What can hang from each mark:
J: N
C: P V W
N: J S X
Y: Q
X: N W
P: C J
V: C S
S: V Y
Q: Y
W: C X

In the rows, 128 means zero.
Known rows, with every way that one mark hangs from another:
X(N(S) W(C(V))): [116 174 113  94  72 111 112 136 142 125  96  17 124 164 153 159  81  91
  76 146 203 163 142 116 168 138 203 129 151 126]
X(N(S(V)) W): [117 147 101 101  94 118 117 127 112 133 119  48 142 144 139 131 104 114
 113 145 190 167 175 118 174 114 183 129 152 173]
V(C): [132 166 135 156 115 140 117 128 134 115 115 126 138 141 142 114 124 142
 128 114 141 145 146 136 153 120 129 124 126 116]
X(W(C(V))): [115 185 135 106  79 114 112 152 161 122  90  77 128 186 145 149 112 104
  97 128 180 141 129 125 152 153 178 130 143 101]
W(C(P(J(N)) V) X): [107 201 172 109  89 136 152 140 185 109 111 103 176 208 140 164 139 108
  73 149 175 145 143 157 167 162 185 144 125 108]
J(N(S(V) X)): [ 89 144  96 103  97 121 144 149  97 132  94 129 185 166  90 153 134 111
  95 130 195 171 148 152 143  99 147 140 120 166]
S(V(C(P W)) Y(Q)): [120 155 162 145 136 145 122 134 103  83 149 173 181 201 127  93 151 140
 180 140 101 159 167 118 167 133 114 136  88 123]
P(C(V W) J(N)): [119 150 179 150 104 171 187 168 166 113 102 160 187 223 131 155 141 124
  76 139 149 169 176 180 147 126 149 120 123  82]
J(N(S(V Y))): [ 98 116 102 123 108 115 128 150  98 124 118 143 179 183  98 137 139 125
 128 139 176 156 147 132 132  96 130 146 106 153]
J(N(S(V))): [105 125  97 126 109 123 135 139 109 128 103 131 172 173  99 145 134 121
 107 130 179 152 159 146 139 103 133 143 108 149]
X(N(S)): [109 134 101 123  93 116 120 121 112 131 122  68 143 125 133 149 101 114
 101 138 182 165 156 117 149  96 156 119 140 152]
C(P(J(N(S))) W(X)): [115 169 153 134 109 147 188 133 146 119 114 106 183 203 156 168 147  92
  51 162 163 156 182 151 186 126 162 134 128 127]
X(N(J S(V))): [ 88 123 106 121  89 118 114 125 111 122 100  71 155 132 107 130 111 118
 124 137 162 165 179 127 160  95 154 119 130 168]
X(N(S) W(C(P))): [108 178 113  95  76 109 124 129 137 129  99   9 133 152 152 155  90  91
  66 162 209 155 147 116 171 134 208 136 147 147]
S(V(C)): [127 156 130 147 123 152 104 123 120 109 123 140 150 142 114  92 132 144
 159 108 120 137 164 141 167 130 120 127 109 138]
J(N(S X)): [ 89 149  98 106  89 111 153 153 106 136  89 120 178 166 106 172 130 108
  74 134 211 175 134 147 132  91 154 140 132 153]
V(C(P(J)) S): [109 198 183 151 130 165 132 142 157 110 162 155 164 153 164 102 111 167
 115 130 116 145 201 157 144 146 135 143 112 111]
J(N): [ 99 142 115 114  92 109 140 135 132 124  84 142 175 177 105 139 142 141
 109 132 188 159 147 143 119  95 137 137 125 126]
X(N(J S(V Y))): [ 79 116 111 117  91 110 108 136 101 119 114  85 161 141 105 122 117 123
 144 145 158 170 169 112 151  88 149 123 126 172]
S(V Y(Q)): [ 99 119 143 127 120 111 110 149  92 105 156 181 185 189 105 104 161 152
 201 131 129 159 151 108 128 110 114 134 100 149]
V(C(P)): [130 185 147 159 123 154 127 126 150 112 126 131 145 150 142 124 124 138
 115 132 141 141 151 149 161 134 135 130 120 116]
V(C(P W) S(Y)): [109 200 172 139 134 157 110 139 132  86 149 153 157 159 169  87 104 145
 124 135  96 154 190 117 162 140 117 142 110  87]
C(P(J) W(X)): [117 179 170 138 110 152 173 129 155 114 125 110 170 186 162 152 149  99
  74 154 141 147 180 141 188 134 157 121 134 121]
W(C(P(J)) X): [104 191 164 117  88 126 145 135 162 118 117  81 165 168 153 149 144 106
  80 146 167 132 141 136 169 149 183 138 130 134]
V(C(P(J) W(X(N)))): [136 196 168 145 113 162 158 109 152 101 117  93 161 165 170 120 128 122
  89 148 134 161 183 144 201 132 160 123 136 120]
Q(Y): [105 141 139 146 112 102 124 126 114 113 117 152 167 177 128 140 159 136
 149 122 148 162 154 134 139 108 140 138 118 133]
N(J S(Y) X): [ 60 133 117 124  81 101 130 184  93 135 105 110 164 152 114 166 135  92
 107 138 180 175 130 118 140  85 152 124 138 169]
N(S(V(C))): [132 135 108 163 128 150 111 135 102 125 140 110 138 139 128 131 117 112
 123 115 137 133 159 137 171 126 127 128 106 149]

Rows:
[105 170 168 120 118 138 116 153 134  86 140 170 160 204 153 130 109 125
 129 120 105 169 182 110 142 141 112 125 115  59]  C(V(S(Y(Q))) W)
[ 97 192 171 126 102 163 178 150 173 108 101 146 183 235 122 177 126  98
  61 153 156 171 170 174 163 145 150 118 118  83]  C(P(J(N(X))) V W)
[ 98 188 143  88  65 110 136 129 159 124  93  34 150 168 147 133 107 119
  86 165 201 160 154 126 156 134 212 131 149 140]  X(N W(C(P(J))))
[ 96 165 120  96  67  97 120 120 130 114  78  20 150 132 147 145 118  92
  82 138 182 158 146 107 177 117 192 133 149 152]  W(C X(N(J S)))
[ 90 146 113  90  87  89 160 172  96 132 104 128 192 205 123 167 146 115
  98 153 224 194 133 127 128  92 171 152 138 160]  J(N(S(Y(Q)) X(W)))
[ 90 161 140 132  85 124 148 149 149 127 102  88 163 184 125 166 124 101
  66 150 180 130 134 149 135 136 168 139 100 121]  W(C(P(J(N(S)))))
[107 190 183 139 139 141 117 148 130  92 177 183 177 171 164  93 122 175
 156 137 113 163 183 125 133 139 122 154 105 107]  V(C(P) S(Y(Q)))
[100 218 174  97 103 134 108 144 170  95 143 114 161 176 156 137 116 115
 101 136 142 144 150 122 166 171 167 150 128 101]  W(C(P V(S(Y))) X)
[119 191 143 110 105 140 147 101 145 103 106  82 162 157 154 140 126  98
  79 154 152 163 178 120 199 126 161 122 149 124]  C(P W(X(N)))
[ 61 129 115 120  89 114 119 177  84 128 113 120 172 153  94 146 139  98
 132 132 160 169 145 124 153  95 143 127 123 185]  N(J S(V Y) X)
[111 181 153 124 115 152 113 141 150  95 120 144 141 178 149 134  93 114
 102 109 108 155 188 127 156 147 116 117 124  57]  C(V(S) W)
[114 145 138 142 124 140  91 140 105 104 147 160 159 159 113  77 140 152
 190 123 117 145 148 119 155 119 114 132 104 145]  S(V(C) Y)
[122 191 154 139 123 153 112 127 129  93 119 134 141 137 171  90  97 143
 112 106 100 152 197 122 162 134 116 132 122  82]  V(C(W) S)
[129 150 180 156 107 163 180 157 146 122 126 126 173 173 163 140 158 117
  84 135 136 155 177 151 174 119 161 115 145 120]  P(C(W(X)) J)
[121 189 148 127 113 144 148 116 147 106 112 105 158 167 156 149 139  92
  79 145 142 147 168 126 195 134 147 124 140 114]  C(P W(X))
[ 95 195 186 125 118 170 161 149 179  98 128 164 182 228 143 151 109 124
  71 146 126 160 210 169 150 157 135 132 106  63]  C(P(J(N)) V(S) W)
[ 99 198 175 125 125 162 116 149 160  89 151 163 158 199 148 138  99 114
 104 139 106 155 186 128 160 159 120 128 113  61]  C(P V(S(Y)) W)
[ 84  95 127 147 109 108 121 165  89 117 132 138 172 183 110 140 152 117
 162 137 139 157 163 116 140 100 127 133 100 162]  N(J S(V Y(Q)))
[108 132 168 149 101 149 183 168 150 133 116 161 194 190 123 141 159 152
  95 144 173 161 166 177 121 102 157 132 127 129]  P(C J(N))
[ 87 185 198 137 123 160 130 171 177 113 188 184 177 205 140 140 115 148
 123 147 128 152 185 156 126 156 135 135 109  96]  C(P(J) V(S(Y)))
[ 71 141 111 127  80 111 140 170 106 139  88  93 156 140 114 178 128  87
  81 126 183 168 143 137 149  94 157 119 143 164]  N(J S X)
[ 86 200 164 113 100 136  97 155 164  99 135 128 150 178 133 137  99 119
 107 133 137 136 142 128 134 166 146 141 104  81]  W(C(P V(S(Y))))
[119 193 145 107  86 122 113 132 160 106 103  87 143 167 147 151 126 100
  97 117 161 141 125 124 171 155 168 133 139 104]  W(C(V) X)
[ 90 112 109 150 105 127 117 151 110 128 109 107 149 149 107 146 132 104
 124 122 143 138 171 137 158 108 130 123 112 159]  N(J S(V))
[ 87 149 160 116 116 107 110 159 111 106 165 179 176 166 147 107 131 166
 163 125 130 164 175 102 104 113 119 143 115 116]  V(S(Y(Q)))
[107 189 137 107  83 113 122 145 157 126  93  70 136 173 147 145 122 106
  89 145 186 134 134 125 154 148 184 137 139 121]  X(W(C(P)))
[ 97 175 153 134  91 139 144 154 171 118 109 101 158 208 124 179 112  97
  65 147 174 136 135 163 141 157 166 136  99  95]  W(C(P(J(N(S))) V))
[113 154 120 115  89 120 140 114 119 109  83  59 150 146 155 146 124  88
  83 137 154 170 177 107 195 103 158 115 154 132]  C(W(X(N(J S))))
